What can hang from each mark:
A: L S U
E: A Z
F: A
L: H
Q: A L R
S: A
H: E
Z: A

Each row was made from one small tree. The marks that hang from a mark follow it in brackets, in alphabetical order. Every link used is in the known rows. Write each row's tree.
Known rows:
E[A[L[H]] Z]: [ 19  -6   4  -8  -1   7   5  -9 -10   7  -7  -1  -8  21 -12   3   7   0
  -3   6  19  11  -7   7  -4   5 -10   7   4  11   4  10   8  -1   3 -15
   6   4   3   8  -4  17 -12  32   0  35   6   3   7   9  15   4  -5  -6
   4 -15  -4   1  12  35 -15  -1  -3  -7  -6]
Z[A]: [ -2  -3  -2   0  -6  -7   1   3  -1   5  -1  -8   3   2   0  -2   8   0
  -8  -4   6  -1   0  -4  -4   1  -1   0   6 -13  -7   4   9   2  -2  -9
   0 -11   0   2   3   5 -11   8   8  -4  -6   1   4  -2   0  -4  -2   0
  -4   0   0  -5  -2   2  -5  -4   3   0  -2]
E[A[L U] Z]: [  4  12   6  -5  -4  -3  18  -6  -5   1   0   5 -11  20 -12   4  28   2
  -3 -11  25  10  -8   0  -7  -2 -10  16   1   7  -5   2   1  -6  -4 -12
   5   3  -3   5   9  14 -14  19  -1  -1  -1 -11  13   8  14  -2  -4   0
   4   4  -6  -4  15  16 -12 -20   0   4  -9]
Q[A[U] L[H[E]] R]: [ 23  13   1  -3  -4 -11   5  -7 -11 -13  -3   9  -9  -5   5  18  16   1
  -6  -4  21  -5  -4  17 -13  -5  -9 -20  -9   4 -10  -8  26 -26  12  29
   9   0   4  -6 -13  13 -34  15 -24  63  24   4   9  12  -1  12  -6   0
  -7  37 -13   0   0 -12  -4 -32 -11   3  -3]
E[A[L[H] S U] Z]: [ 15   2   7 -14   8   8  13 -13  -1   6  -8   6 -18  22 -22   1  36   6
  -3 -10  27  12  -7   6  -4  -1 -13  24  -4  15  -5  13   6  -5   2 -16
   5  13  -2  12   4  15 -25  25  -5  27   9  -1  11  16  17   3  -5  -2
   2   2  -7  -5  11  46 -13 -19  -1   5 -11]
S[A[L[H[E]] U]]: [ 18  10   0  -5   8   4  14  -5   7   5   4   1  -1   7  -8  16  47   3
  -9 -27  16  -1  -6  18  -9   0  -5   9  -3  21 -11   0  15  -8   2   4
   5  23   1  -4   8   9   0  19  -6  43  -3  -5   4  18  14   2  -1   4
   0   9  -1  -4  13  19  -7 -25  -6   9 -17]
H[E[A[S U]]]: [  0  13   2  -4  -4   4  12 -10   7  -4   1  -4 -11   2 -18   5  32   4
  -2   4  17  -2  -6   0 -11  -3  -4  14 -14  19 -10   2  -2 -16   5  -4
   2   3  -3   1   8  16 -14  -3 -11  67   7  -1  14  -1   4   6  -6   4
  -9  13   3  -2  13  30  -8 -27   2  21 -14]
L[H[E[A[S U] Z]]]: [ 16   2   3 -10  -5   6  11 -15  -1  -2  -7   2 -14  11 -26  -1  21   1
  -3  14  22   2  -8   8 -11   1  -9  11 -17  22  -3  10   4 -12   7 -23
   6   8   0   9   2  25 -20  19  -7  88  19   6  16  11   7   9 -11  -2
  -1   2   0  -4  18  49 -18 -14  -6  13  -9]
Q[A[L S]]: [ 11  14   5  -7  10   1   1  -4  -1   3  -1   3  -9   1   0  -4  51   9
  -1 -27   3   6  -1   6  -2  -5  -1  10   5   4 -12   8   2  -4   4  23
  -1  12   0   3  -2   2 -22   4 -10   6   0  -1  -1   5   5   2  -1   1
  -7  17 -13   2  -2   6   2 -33   7   2 -13]
Z[A[L[H] S U]]: [  9  -4   1 -11  17   6   5  -6  12  10  -5   3  -8  11 -15   0  51   9
 -10 -33  21   3   0   4  -4   0  -9  19   2  -6 -16  17  19   5  -2  -2
   2   8  -4   8   6   2 -29  20   0 -20   0  -1   5  12  14  -2  -1   5
  -6  16  -4 -13  -3  28  -6 -22   4  12 -13]
S[A[L]]: [  6   9   2   0   1  -4   9   4  -1   9   4  -1   1   3   3  11  40   3
  -6 -24   5   6  -5   9  -1  -2   2  11   9  13  -7  -3   2  -4  -1   7
   0  18   2  -1   7  -5   8   8   2   8 -16 -10  -5  11  11  -5   3   0
   2  -1  -5   2   4  12  -2 -20  -1  -5 -13]
Q[L]: [  7   2   1  -2  -5  -6   3   1  -1  -4  -2   9   0  -6   5   5   3  -2
  -2   1   8   2  -4   1   2  -2  -6  -4   5  -3  -2  -6   3 -10   4  14
   5   0   2  -3  -3  -4  -7   0  -6   5   4  -9  -4   3   2  -1   1  -2
  -4  11  -5   5   0  -6   2 -12  -5   1   1]
Z[A[L S]]: [  5   0   2  -6   7  -2   3  -1   8   9  -1  -1  -5   7  -6  -3  49   6
  -7 -24   9   6  -2   1  -2   0   0  15   4  -3 -14  12   6   0  -2   4
  -3  10  -3   6   7  -1 -20   9   3  -6  -9  -4   3   4   7  -3  -1   3
  -9   6  -5  -4  -1  20  -3 -25   8   8 -13]
L[H]: [  9 -11  -2  -4   8   6  -4  -4   0   2  -6  -1  -1   4  -6   1 -12   0
  -1   5   2   0   2   6   0   5  -4  -2  -1   2   3   5  10   4   3  -3
   3   1   3   3  -6   5  -4  11  -1  11   8   8  -1   6   5   3   0  -2
   0  -6   2  -2  -3  15  -3  10  -3  -4   1]
A[S]: [ 1  1  1 -4  4  4  1 -3  4  1 -3  2 -5 -2 -8 -3 19  4  1 -6  0  2  0  0
  1 -3  4  9 -4  6 -4  6 -5 -4  3  1 -2 10 -2  5  2 -2 -8 -6 -4 14  2  1
 -1  3 -2  2  0  0 -4  1  0 -2 -1 16  2 -9  2  3 -5]
F[A[U]]: [ -5   8   6  -2   1  -1  11   3  -1   2  -1   0  -7  -2  -3  -5  11   1
  -6 -12  19  -1   3   6  -4  -5  -2   7  -2 -13  -5   2  -2  -6   7  -3
   2  12  -3  -2   4   3  -9   1   3  -2   6  -3  13  -4   3  -5   0   5
   2  13  -4 -10   6   3  -2 -13  -3  10  -4]
A[L[H] S]: [ 15  -7   3 -10  21  13  -2  -8   9   8  -4   4  -8   9 -11   0  30   6
   0 -19   7   5  -1  11   2   2  -2  12   0   7  -3  14   6   4   3  11
   0  20   0   7  -3   0 -12  11  -6   7   5   2  -2  11  10   4   0   0
  -3   0  -4   0  -2  27  -2  -9   1   3  -9]
S[A[L U]]: [  2  17   3  -1   3  -3  18   2   4   6   6   3  -1   5  -1  13  53   6
  -7 -38  13   5  -5   6  -4  -5  -2  19   5  10 -12  -4   4  -5  -4   4
   1  17  -2  -2  12  -3   0   7   0 -15 -15 -14  -1  14  13  -8   3   5
   3  13  -6  -6   6   7  -1 -29  -1   1 -15]
S[A[L[H[E[Z]]] U]]: [ 24  11   0  -7   0   0  18  -6  -1   4   2   7  -4  13 -11  10  43   1
  -9 -22  17   2 -10  19 -11  -1  -6   7  -6  23  -7   2  12 -10   0 -11
   6  30   1   2   8  16  -4  31  -1  51   0  -5   7  23  12   3  -5   1
   6   3  -5  -2  20  23 -14 -24  -8   5 -16]
A[L[H[E[Z]]] S U]: [ 24   3   1 -13  12   9   9 -15   9   0  -2  14 -12  15 -20   1  44   4
  -1 -16  17   4  -6  16  -8   0  -6  11 -18  20  -6  14   8  -4  -1  -6
   3  32  -3   7   4  18 -20  23  -9  43  11  -3  10  16   8  10  -7   4
   1  11  -6  -4  19  26 -10 -25  -2  19 -14]

Which tree is each row?
[ 15   0  -1 -11  14   6   7  -9  16   8  -1   1  -7   8 -16   2  53   6
  -9 -28  20  -3  -2  11 -10   2  -6  12  -8   6 -17  14  20  -2   1   2
   1  14  -3   5   7  13 -25  21  -5  25   3  -2  11  11  12   4  -5   7
 -10  19  -2  -9   7  27 -10 -29   3  24 -17]
Z[A[L[H[E]] S U]]
[  8  12   5   1   2  -8  -1   2 -16  -3   3   0  -7   4  14  12  31   6
  -2 -21   6   3  -1  11  -7  -5   2  -8   3   4  -8  -3  12 -11   4  31
  -1   7   2  -1  -8   1 -21  10 -12   8   2  -1   5   3   0   6  -1   1
  -4  17 -13   2  -5 -15   1 -28   2  -8  -4]
Q[A[L] R]
[  9   7   2  -6  11   4  14  -1   4   8   0   4  -3   7  -6  15  38   5
  -8 -33  17   4  -4  12  -3  -2  -6  15   7  11 -10   2  11  -4  -1   1
   5  15   0   0   6  -2  -3  18   0   0  -7  -5  -1  21  17  -5   3   2
   4   8  -5  -7   2  19  -3 -18  -5  -3 -14]
S[A[L[H] U]]
[  5  16   4  -7   5   5  14 -10  11   1   4   1 -11   8 -17   7  54   7
  -1 -14  21   2  -7   3 -11  -2  -5  19 -10  22 -13   4   2 -14   4   8
   1  12  -3   1  11  13 -15   5 -13  44   1 -10  14   3  11   5  -4   7
  -9  17  -2  -1  15  26  -7 -37   4  23 -18]
H[E[A[L S U]]]
[ 16  -2  -2 -11  -2  -1   7 -10   3   2  -7   5  -9  11 -21  -6  31   0
  -9  -6  17  -2  -5   8 -11   0  -7   6 -16   5 -10  16  13  -5   1 -25
   2  12  -3  10   5  21 -27  26   1  54  11   7  14  14   3   5 -10   1
  -4   8  -1 -10  13  35 -16 -18  -3  18  -9]
L[H[E[Z[A[S U]]]]]
[ 21  13   2  -4   9  -4   3  -6  -7  -6   3   1 -11   7   2  18  33   5
  -4 -23  19  -3  -2  21 -15  -3  -6 -11 -11  12 -11   0  26 -13   5  30
   4  11   1  -4  -8  14 -28  21 -21  37  16   4  13  12   5  11  -4   5
  -4  29 -11  -2   1  -8  -5 -31  -3   7  -9]
Q[A[L[H[E]] U] R]
[ 13  12   1 -10  -2  -6  14  -7   8   4   2   7  -9  13 -15  -3  63   4
  -8 -26  19   3  -8   6 -13  -3  -4  13 -13   8 -17  12   7  -7  -4 -12
  -1  20  -6   7  13  17 -27  20  -1  26  -3 -10  15  11   4   1  -9   6
  -4  18  -8  -6  19  16 -13 -40   4  26 -16]
H[E[Z[A[L S U]]]]
[ 16  -2   2 -13  11   1  10  -8   4   8  -7   8 -12  19 -18  -4  45   6
  -9 -28  23   8  -4   7  -5   0  -9  19  -2  -4 -13  19  15   4  -4 -15
   2  12  -4  12   6  13 -33  31   4  -9   4  -3   9  18  11  -2  -5   1
   0  10  -9 -11   6  33 -12 -22   1   9 -12]
E[Z[A[L[H] S U]]]
[  2  10   4  -8  17   5  11  -6  14   3   2  10 -11   6 -10   2  53   8
   0 -35  12   5  -2   4  -1  -5  -2  21  -3   6 -11   8   1  -2  -3  12
  -1  19  -6   3   8  -3 -16  -3  -7 -25  -3 -11   4   9   8   1   1   7
  -3  22  -6  -5   4  11   3 -28   4  12 -12]
A[L S U]
[23 -7 -2 -6 12  9 -2 -6  8  6  2  1 -1  7 -5  6 16  1 -2 -7  7 -1 -3 15
 -6  6 -5 -3 -6 15  0  6 14  1  5 15  2 17  3 -1 -1  9 -2 20 -8 39  6  0
  4  9 10  8 -3  3 -2  0  0  4  8 11 -7 -8 -2 12 -8]
A[L[H[E]]]
[ 12   2  -2  -5 -12  -8   5  -5  -1   1  -3  -1  -3   6 -12  -9  30  -1
  -6   4   6   0  -6   3 -10   0   1   2 -12   8  -9  11   4  -8   1 -21
  -2  13  -2   9   5  18 -20  15   3  61   3   4  12   2  -5   5 -11   0
  -6  -1  -2  -2  15  23 -13 -19   1  16 -10]
H[E[Z[A[S]]]]
[ 24   1   0  -9   9   5   9 -11   3   1   0  12  -7  17 -11   4  26   0
  -3 -14  18   2  -6  15 -10   1  -9   2 -12  13  -2   7  12  -3  -2  -4
   6  23  -1   2   4  20 -12  31  -6  30  10  -5  11  16   9   7  -6   3
   4   7  -5  -2  18  14 -12 -15  -6  16  -7]
A[L[H[E[Z]]] U]
[ 18   9   4  -4  -1 -11   5  -2 -16 -11  -6  11 -12  -3   6  18   8   3
  -7 -12  22   1  -2  11  -7  -6 -10 -14   1  -7  -9  -6  24 -20   8  24
   9  -5   3  -3 -15   5 -36  12 -19  16  23   2   3  14   1   6  -2  -2
  -4  35 -16  -5  -9  -9   0 -25 -10 -10   1]
Q[A[U] L[H] R]
[ 18  10   6  -8   5  -6   5  -6 -12 -11  -9  13 -16  -4  -2  14  30   6
  -5 -15  20   2  -3  13  -6  -9  -9  -5  -4  -3 -12  -1  18 -21  11  27
   7   3   1   2 -15   2 -45   7 -23  32  23   4   3  15   0   8  -2  -2
  -9  39 -16  -5 -10   4   1 -34  -7  -7  -4]
Q[A[S U] L[H] R]
[ 11   3   8 -12  20  12   8  -5   9  10  -6   4 -15   7 -16  -3  39   8
  -5 -31  26   5   2  17  -2  -3  -5  20  -3  -6  -9  16   5  -2  10   8
   2  31  -2   6   1   4 -23  11  -3   7  10  -2  10   7  14  -1  -1   6
  -1  17  -8 -11   4  31  -3 -24  -1  12 -13]
F[A[L[H] S U]]
[ 16   4   3 -10  -1   5  11 -13   6  -4  -8   7 -12  -1 -18  11  23   2
  -5  11  30   0  -8   6  -8  -1 -14   7  -9  16  -9   1  11 -23  13   4
  10   1   1   2  -1  15 -23   9 -18  77  20   0   9   9  10   9  -6   0
 -11  19  -4   1   9  35 -10 -27  -7  16 -11]
Q[L[H[E[A[S U]]]]]
[ -1  12   6  -6  -9  -1  15  -8  -5  -3  -6   6 -15  11 -20  -1  27   3
  -1   4  19   7  -7  -3  -5  -4  -6  20  -9  12  -5   8  -7 -11  -1 -26
   2   1  -4  10   7  15 -21   6  -2  33   7  -2  11   7   4   2  -6  -2
   1   5  -4  -6  14  36 -10 -18   0   3  -8]
E[A[S U] Z]
[ 16   5   5 -12  15  11   7  -8  12   8  -1   3 -12   3 -16  -2  48   6
  -5 -25  26  -1   0  22 -10  -2  -4  13 -14   4 -10  15   8  -8  14  10
   2  39  -1   2   3  11 -20  13  -8  49  13  -1  17   6  11   5  -5   8
  -4  18  -5  -8  12  27  -7 -31  -2  25 -17]
F[A[L[H[E]] S U]]
[ 16  -9   2  -3  -1  -6  -2   0 -11  -8  -8   7  -6  -2   5  18  -7   0
  -3   8  13   1  -3  12  -2  -1  -6 -14   0  -1   1  -6  17 -15  10  18
   4   4   4   0 -15  -1 -17   8 -12  29  17   3   1   9   0   6  -2  -4
  -2  10  -7   2  -8  -1  -1  -3 -10 -12   5]
Q[L[H] R]
[ 29  -4   1 -11   7   8   1 -13   6   6  -3   8  -9  13 -15  -2  33   1
   0  -6   8   4  -6  17  -6   2  -2   4 -12  23  -1  15   7  -3   4  -2
   0  34   1   9   0  17 -14  23  -6  62  10   2   7  12   5  11  -7   0
   0  -4  -6   3  15  33 -12 -15  -3  12 -12]
A[L[H[E[Z]]] S]
[ -4  10   8  -6   4   2  11   0   4   2  -4   2 -12  -1 -11  -8  32   5
  -4 -19  20   1   2   7  -2  -7   2  16  -7  -9  -9   8  -6  -7   9  -2
   0  24  -4   3   5   1 -17  -6   0   9   8  -2  12  -2   2  -2  -1   6
  -2  19  -5 -12   5  18  -1 -23  -1  11  -9]
F[A[S U]]
[  6   7  -2  -3 -14 -12  13  -4   0  -1   1   4  -2   9  -8  -3  22  -4
 -10  -4  16  -2  -6   1 -13  -1  -5  -2 -10  -1 -10   3  10  -6  -6 -24
   3   0  -3   2  11  21 -17  22   5  24   2  -4  16   6  -2   0  -9   3
  -1  10  -2  -7  18   4 -15 -19  -2  17  -5]
H[E[Z[A[U]]]]
[ 12  -6  -1  -4  -5   8   0  -8  -2   2  -3 -12  -2   4 -11   5 -12  -3
  -2  24  12  -3  -4   7  -9   6  -8  -3  -6  18   2   3  10  -7  10  -8
   6  -9   5   1  -3  21  -2  16  -7  87  13  10   9   1   9   8  -6  -3
  -6  -9   5   2   8  30 -13   2  -4   5  -6]
L[H[E[A]]]
[ 11  15   6  -9  -3   1  18 -13   3   0   2   7 -16  16 -20   3  52   4
  -2  -9  24   7 -11   5 -12  -3  -6  19 -13  24 -10   6  -1 -15   1  -9
   2  20  -4   6  10  21 -20  14  -8  59   5  -9  16   7  10   7  -8   3
  -3  11  -6  -1  23  36 -14 -36   2  20 -18]
H[E[A[L S U] Z]]
[ 27   5  -2  -6  -4  -4  -2  -8  -6  -5  -5   5  -1  -7   4   4   2  -2
  -5   6  11  -3  -4  12  -8   1 -11 -19   0   2  -5  -1  18 -17  15  22
  11  -4   8  -5 -12  14 -21  18 -18  71  22   5   0   8   3   8  -5  -3
  -9  18 -10   7   3  -3  -5 -21  -9   3  -4]
Q[A L[H[E]]]
